What can hang from each mark:
j985: j194 j441
j194: j893
j893: j194 j441 j760
j833: j327 j441
j423: j194
j441: j309 j893 j985
j309: j441
j760: j893

Known rows, with every way that one mark hangs from another:
j441{j893{j760} j985}: [-0.79 -3.85  1.68 -1.12 -0.17  1.93  0.77  0.63 -3.09  0.70  0.32  0.31
 -0.72  0.88 -0.09  3.47 -1.04  0.66  3.55  1.83  2.20  2.65  2.45 -1.31
 -2.19 -2.44  0.19  1.63 -1.51  1.13  2.36]
j423{j194}: [-1.48  0.21  0.77  0.69  1.07 -0.56 -0.16 -0.66 -1.87 -0.09 -0.66  1.18
  1.14 -0.96  1.21 -0.53 -1.17 -0.22  0.56 -0.43 -0.35  0.09  0.14  1.08
 -0.43 -1.26  1.32 -0.86 -0.93  0.52 -0.33]
j441{j309 j985{j194}}: [-1.59 -0.85  2.67 -0.01  3.38 -0.79  2.44  0.76 -2.66  0.57 -0.28  0.06
 -1.03  1.76  1.89  0.63 -5.07 -0.16  2.04  0.29 -0.50  2.06  2.67  0.07
 -2.30 -0.22  0.19  0.67  1.12  0.77  1.84]
j309{j441{j893{j760} j985}}: [-1.13 -2.66  0.91 -1.82 -0.36  0.73  1.40  0.28 -2.71  1.61  2.16 -0.58
 -1.22 -0.48  1.39  1.91 -1.44 -1.25  3.69  2.50  3.55  1.21  1.61 -1.10
 -0.90 -3.75 -0.92  1.69  0.43 -0.53  0.73]
j194{j893}: [ 1.81  0.40 -1.96 -0.13  0.01 -0.24  0.09 -1.27 -0.96 -0.17  0.07  0.09
 -0.23  0.26 -0.51  0.11  0.44  0.27  1.09  1.25  0.54  1.59 -0.21  0.15
 -1.19 -0.79  1.66 -0.17 -0.35 -0.05  0.54]
j423{j194{j893{j441{j309} j760}}}: [ 1.03 -1.81 -0.80 -0.02  1.87 -1.27 -0.72 -0.87 -2.07  1.48  1.51 -0.12
 -0.03 -0.20  2.30 -0.44 -3.97 -0.59  2.68 -0.20  0.35  0.86  1.48  1.32
 -2.80 -2.46  2.77 -0.32 -0.34 -0.07  1.71]
j441{j985}: [-0.36 -0.67  1.27  0.45  0.72 -0.20  0.61  0.49 -1.99 -0.02 -0.58 -0.06
 -0.02  0.57  0.33  0.92 -2.04  0.34  1.79  0.67  0.49  1.42  1.14 -0.87
 -1.60  0.14 -0.48  0.57  0.10  0.65  0.78]
j760{j893{j194 j441{j309 j985}}}: [ 2.52 -2.93  2.84 -0.73  1.85 -1.99  0.14  0.21 -2.00  1.33  1.56 -0.97
 -2.26 -0.61  0.61 -1.98 -4.61 -0.47  2.85  0.80 -2.24  0.91  0.60 -0.43
 -1.99 -0.57 -0.05  2.68 -0.73  1.28  4.51]
j833{j327 j441{j985}}: [-0.05  0.94 -1.82  0.73  2.31 -1.87  0.35  2.24 -2.91  0.57  0.01 -0.54
 -1.22 -0.80  2.66 -0.99 -3.78  0.42  3.27 -0.23  1.47  2.22 -0.37 -1.19
 -0.89 -2.60 -0.49  1.09 -3.29 -0.02 -1.47]
j985{j194}: [-2.00  0.72  0.16 -0.78  1.07 -0.65  1.08  0.24  0.05 -0.24  0.59 -0.06
 -1.02  0.01  1.82 -0.91 -0.84 -0.13 -1.12  0.38 -1.47  0.59  0.04  0.85
  0.37 -1.87 -0.45 -0.15 -0.32  0.23  0.88]
j309{j441{j893{j194}}}: [ 0.32 -0.15  1.38 -1.40  0.08 -1.05  1.67 -1.07 -0.50  1.18  2.43 -0.78
 -3.05 -2.64  0.93 -1.24 -0.25 -2.19  1.25  1.97  1.31 -0.17 -0.95  0.97
  1.30 -3.22 -0.18  1.08  0.43 -0.46  0.20]
j309{j441}: [-0.38  0.90 -0.57 -0.82 -0.18 -1.17  0.67 -0.26 -0.03  0.97  1.84 -0.76
 -0.62 -1.23  1.52 -1.29 -0.40 -1.78  0.42  0.86  1.65 -1.26 -0.53  0.03
  1.13 -1.64 -1.07  0.26  1.69 -1.54 -1.41]
j760{j893{j194 j441{j309}}}: [ 2.80 -2.43  1.85 -1.04  1.31 -1.81 -0.44 -0.16 -0.20  1.35  2.07 -0.98
 -2.16 -1.06  0.31 -2.68 -2.84 -0.76  1.38  0.13 -2.55 -0.22 -0.24  0.46
 -0.66 -0.73  0.43  2.12 -0.69  0.66  3.78]
j423{j194{j893}}: [ 0.10  0.60 -0.93  0.61  1.12 -0.71 -0.16 -1.76 -2.62 -0.19 -0.50  1.28
  0.99 -0.66  0.87 -0.53 -0.72  0.07  1.46  0.82  0.11  1.47 -0.22  1.29
 -1.48 -1.96  2.87 -0.97 -1.18  0.35  0.14]
j833{j441{j985}}: [ 0.42  0.31 -0.13  0.55  1.39 -1.07  1.27  0.71 -2.69  0.32  0.71  0.78
 -0.74 -0.66  1.06  0.07 -2.53  0.69  2.79  0.66  1.10  1.54  0.90 -0.77
  0.22 -1.16 -1.13  0.83 -1.04  0.35 -0.39]
j985{j441{j893{j194}}}: [ 0.60  0.13  0.20 -0.17  0.25 -1.22  1.85  0.16 -1.10  0.78  1.80  0.37
 -3.53 -2.01  0.15 -1.05 -0.66 -0.86  0.45  1.67 -0.42  1.56 -0.32  0.18
  0.51 -3.07 -0.12  0.95 -0.65  0.55  0.39]
j423{j194{j893{j441{j985} j760}}}: [ 0.25 -1.87 -0.81  0.05  1.23 -1.39 -0.93 -0.42 -3.20  0.83  1.16 -0.28
  0.02 -0.57  2.61 -0.11 -3.75  0.10  3.23  0.86  0.49  1.79  1.08  0.48
 -3.20 -3.21  1.64  0.13 -1.27  0.65  2.05]
j441{j309 j985{j194{j893{j760}}}}: [-0.80 -2.22  0.80 -1.15  2.68 -0.57  1.71  0.40 -3.00  0.93  0.61 -0.19
 -1.03  2.04  2.42  1.61 -4.67  0.51  3.16  0.81  0.41  2.84  3.11  0.25
 -3.67 -1.83  1.46  0.35  0.40  0.26  3.03]
j760{j893{j194 j441}}: [ 2.24 -1.87  0.77 -1.22 -0.11 -1.81 -1.06 -0.24  0.28  0.66  2.15 -1.09
 -2.14 -1.96  0.36 -3.11 -1.01 -0.41  0.45  0.73 -2.83 -0.31 -1.43  0.26
  0.22 -1.72 -0.44  2.05 -1.71  0.84  3.53]

Rows:
[ 0.34 -0.78  1.97  0.42  3.44 -1.83  2.10  1.07 -1.67  1.05  1.31 -1.39
 -2.39  0.93  2.20 -1.14 -6.77 -1.16  2.20  0.17 -1.33  1.79  2.12 -0.02
 -2.26 -0.56 -0.83  1.55  1.41  0.98  2.32] : j893{j441{j309 j985{j194}}}
[-2.58 -0.96 -1.16 -1.75  0.29  0.12  2.08  1.28 -1.13  1.04  2.75  0.40
 -2.62 -0.22  2.12  0.20 -0.67 -0.13  0.27  1.89 -0.02  2.28  1.25 -0.17
  0.06 -5.67 -1.06  0.76 -0.92  0.04  0.90] : j985{j194 j441{j893{j760}}}
[ 0.31 -3.74  2.99 -1.79  0.98  0.58  0.78 -0.04 -0.78  1.54  1.34 -0.09
 -2.35 -0.20  0.38  1.79 -1.98 -0.35  2.20 -0.12  0.57  0.69  2.08  1.16
 -1.35 -1.75  2.10  0.86 -0.82  0.41  3.03] : j441{j309 j893{j194 j760}}
[-1.32  0.39 -3.67 -1.57  0.39 -1.75  0.97  0.78 -0.69  1.07  2.85 -0.07
 -2.02 -0.20  3.23 -0.84 -1.06  0.45 -0.06  1.59 -0.48  1.93  0.64  0.42
 -0.77 -5.05 -0.26 -0.42 -0.24 -0.94  0.86] : j985{j194{j893{j760}} j441}
[ 0.90 -2.50  1.59 -0.89  2.33 -0.72  1.27  0.60 -2.65  1.01  1.38 -0.49
 -1.24  0.95  0.88 -1.36 -4.53 -0.47  2.83  1.41 -1.94  2.07  1.59 -1.16
 -2.17 -1.44 -0.66  2.71 -0.40  1.20  3.95] : j760{j893{j441{j309 j985{j194}}}}
[ 3.87 -0.21 -1.32  0.48  1.71 -1.13  0.61 -0.98 -0.56  0.99  1.30 -1.04
 -1.49  0.52 -0.02 -0.92 -3.53 -0.98  2.27  0.68 -0.10  1.56  0.55  0.28
 -2.21 -0.13  1.84  0.80  1.05  0.03  1.57] : j194{j893{j441{j309}}}
[-0.57 -3.83  3.04 -1.61 -0.02  0.31  0.49  0.50 -2.26  0.83  0.96 -0.21
 -2.51 -0.78  0.84  2.27 -1.71  0.57  3.03  1.31  0.71  2.11  1.67  0.06
 -1.77 -2.93  0.60  1.50 -1.86  1.38  3.44] : j441{j893{j194 j760} j985}
[ 0.50 -1.74  3.46 -0.39  0.88 -0.16  1.69 -0.35 -2.84  0.16 -0.12  0.10
 -2.74 -0.93 -0.23  0.98 -1.92 -0.08  2.69  1.88  0.06  2.54  0.65  0.19
 -1.42 -1.66  0.54  1.70 -1.34  1.84  2.64] : j441{j893{j194} j985}
[ 1.78 -2.46  0.40 -0.47  0.17 -0.26 -0.35  0.44 -2.15  0.55  1.08 -0.65
 -0.53  0.11 -0.27 -1.13 -2.01  0.01  2.69  1.77 -0.96  1.53  0.15 -1.94
 -1.63 -1.20 -1.21  2.68 -1.15  1.22  3.09] : j760{j893{j441{j985}}}
[ 1.90 -1.46  1.92  1.05  2.61 -1.27  1.29  0.82 -1.62  1.33  0.85 -1.15
 -1.49  0.87  0.73 -0.31 -6.25 -1.07  2.97 -0.07 -0.13  1.14  1.94 -0.71
 -2.55  0.90 -0.44  1.76  1.67  0.81  1.70] : j893{j441{j309 j985}}
[ 0.30 -2.49  0.93 -0.80  3.19 -1.36  0.96  2.28 -3.66  2.03  1.17 -0.62
 -3.39 -0.92  3.02  0.69 -5.53  0.15  5.15 -0.36  2.02  2.83  1.42 -0.15
 -2.04 -4.19  1.34  1.91 -4.03  0.36  1.38] : j833{j327 j441{j309 j893{j194 j760} j985}}
[-2.76 -2.07  1.11 -2.49  0.52  0.17  2.25  0.36 -2.53  1.41  2.66 -0.66
 -2.12 -0.53  2.82  1.11 -2.12 -1.28  2.85  2.81  2.45  1.71  1.74 -0.42
 -0.70 -5.24 -1.40  1.47  0.29 -0.35  1.28] : j309{j441{j893{j760} j985{j194}}}
[-2.57 -3.18  1.88 -1.89  0.74  1.46  1.81  0.87 -2.92  0.46  0.94  0.20
 -1.65  0.89  1.52  2.60 -1.83  0.62  2.66  2.18  0.83  3.39  2.49 -0.59
 -1.89 -4.08 -0.29  1.48 -1.60  1.27  3.13] : j441{j893{j760} j985{j194}}
[ 1.08 -3.06  0.18 -0.84  1.05 -0.59 -0.67  1.15  0.75  2.10  2.47 -1.68
 -1.12  0.59  1.72  0.24 -4.05 -0.70  1.46 -1.28  0.22 -0.68  2.02  0.04
 -1.76 -0.61  0.14  0.83  0.96 -0.49  1.93] : j893{j441{j309} j760}
[-1.08  0.83 -0.56  0.29  4.83 -2.30  1.91  2.45 -3.42  1.08  0.31 -0.44
 -2.12  0.33  3.95 -1.28 -6.62  0.04  3.50 -0.58  0.58  2.77  1.07 -0.33
 -1.60 -2.88  0.03  1.09 -2.45  0.10 -0.41] : j833{j327 j441{j309 j985{j194}}}
[-0.83 -1.23 -1.37 -0.46  0.31 -0.41 -1.11 -1.07 -2.16  0.41  0.29  0.84
  1.18 -0.55  2.00  0.59 -0.62  0.57  1.71  0.37  0.75  1.02  0.63  1.25
 -2.00 -3.06  2.86 -1.18 -1.63 -0.20  0.91] : j423{j194{j893{j760}}}
[-0.09 -0.31  0.75  0.16  2.00 -1.72  1.29  1.04 -1.14  0.42  1.47 -1.41
 -2.23 -0.20  2.46 -1.56 -4.78 -0.68  1.13  0.91 -1.63  1.70  0.77 -0.09
 -1.25 -1.78 -1.85  1.43  0.33  1.06  1.97] : j893{j441{j985{j194}}}
[-1.72 -0.50 -1.10 -2.12  0.81 -1.56  1.20  0.18 -2.07  1.26  2.71 -1.12
 -1.51 -0.48  3.86 -0.21 -2.50 -0.84  2.27  2.32  1.80  1.27  1.08  0.00
 -1.34 -4.49 -0.84  0.42  0.88 -1.20  1.00] : j309{j441{j985{j194{j893{j760}}}}}
[-2.00 -1.57  0.01 -1.55  1.80  0.11  2.94  1.21 -1.66  1.77  2.59  0.46
 -2.75  0.70  2.07  0.72 -2.79 -0.62  1.20  1.23  0.23  2.28  2.56 -0.04
 -0.89 -4.36 -0.04  0.84  0.10 -0.11  1.25] : j985{j194 j441{j309 j893{j760}}}
[ 0.70  0.60 -2.08  0.09  1.54 -0.01  0.92  1.14 -2.19  0.45  0.46  0.16
 -2.00 -1.18  0.84 -0.59 -1.30 -0.15  2.90  0.59  2.05  2.63 -1.13 -0.81
  0.31 -4.00  0.62  1.42 -4.33  0.10 -1.39] : j833{j327 j441{j893}}
[ 1.09 -2.52  4.68 -0.11  2.60 -0.10  2.56 -0.39 -3.41  0.96 -0.21  0.26
 -2.75  0.14 -0.31  1.57 -4.30 -0.54  3.79  1.17  0.43  2.75  2.14  0.40
 -2.43 -0.43  1.70  1.93 -0.10  1.78  3.01] : j441{j309 j893{j194} j985}
[-1.08  0.16 -3.38 -0.96  2.54 -2.12  0.29  2.21 -3.02  0.85  1.32 -0.81
 -2.05 -0.36  4.76 -0.69 -4.12  1.11  3.39  0.61  1.31  3.42  0.30 -0.39
 -1.85 -5.69  0.35  0.61 -4.11 -0.37  0.32] : j833{j327 j441{j985{j194{j893{j760}}}}}
[ 1.20  0.01 -1.03  0.30  3.07 -0.01  1.81  1.11 -2.75  1.32  0.34  0.21
 -2.05 -0.07  0.80 -0.11 -3.42 -0.56  3.88 -0.10  2.29  2.66  0.25 -0.65
 -0.61 -2.87  1.62  1.63 -3.38 -0.02 -1.02] : j833{j327 j441{j309 j893}}
[-1.58  1.23 -0.44 -0.11  2.61 -1.82  2.78  1.14 -0.87  1.16  1.77  0.26
 -2.13  0.47  2.36 -1.64 -3.73 -0.79 -0.31  0.22 -1.23  1.14  1.51  0.41
 -0.22 -2.01 -0.70  0.06  1.55 -0.47 -0.27] : j985{j194 j441{j309}}
[ 0.06  1.50 -2.16 -0.17  2.70 -2.14  2.73 -0.02 -1.72  1.10  1.82  0.35
 -2.32  0.62  1.96 -1.59 -3.36 -0.72  0.63  1.40 -0.72  2.57  1.21  0.57
 -1.30 -2.74  0.81 -0.08  1.21 -0.42  0.36] : j985{j194{j893} j441{j309}}
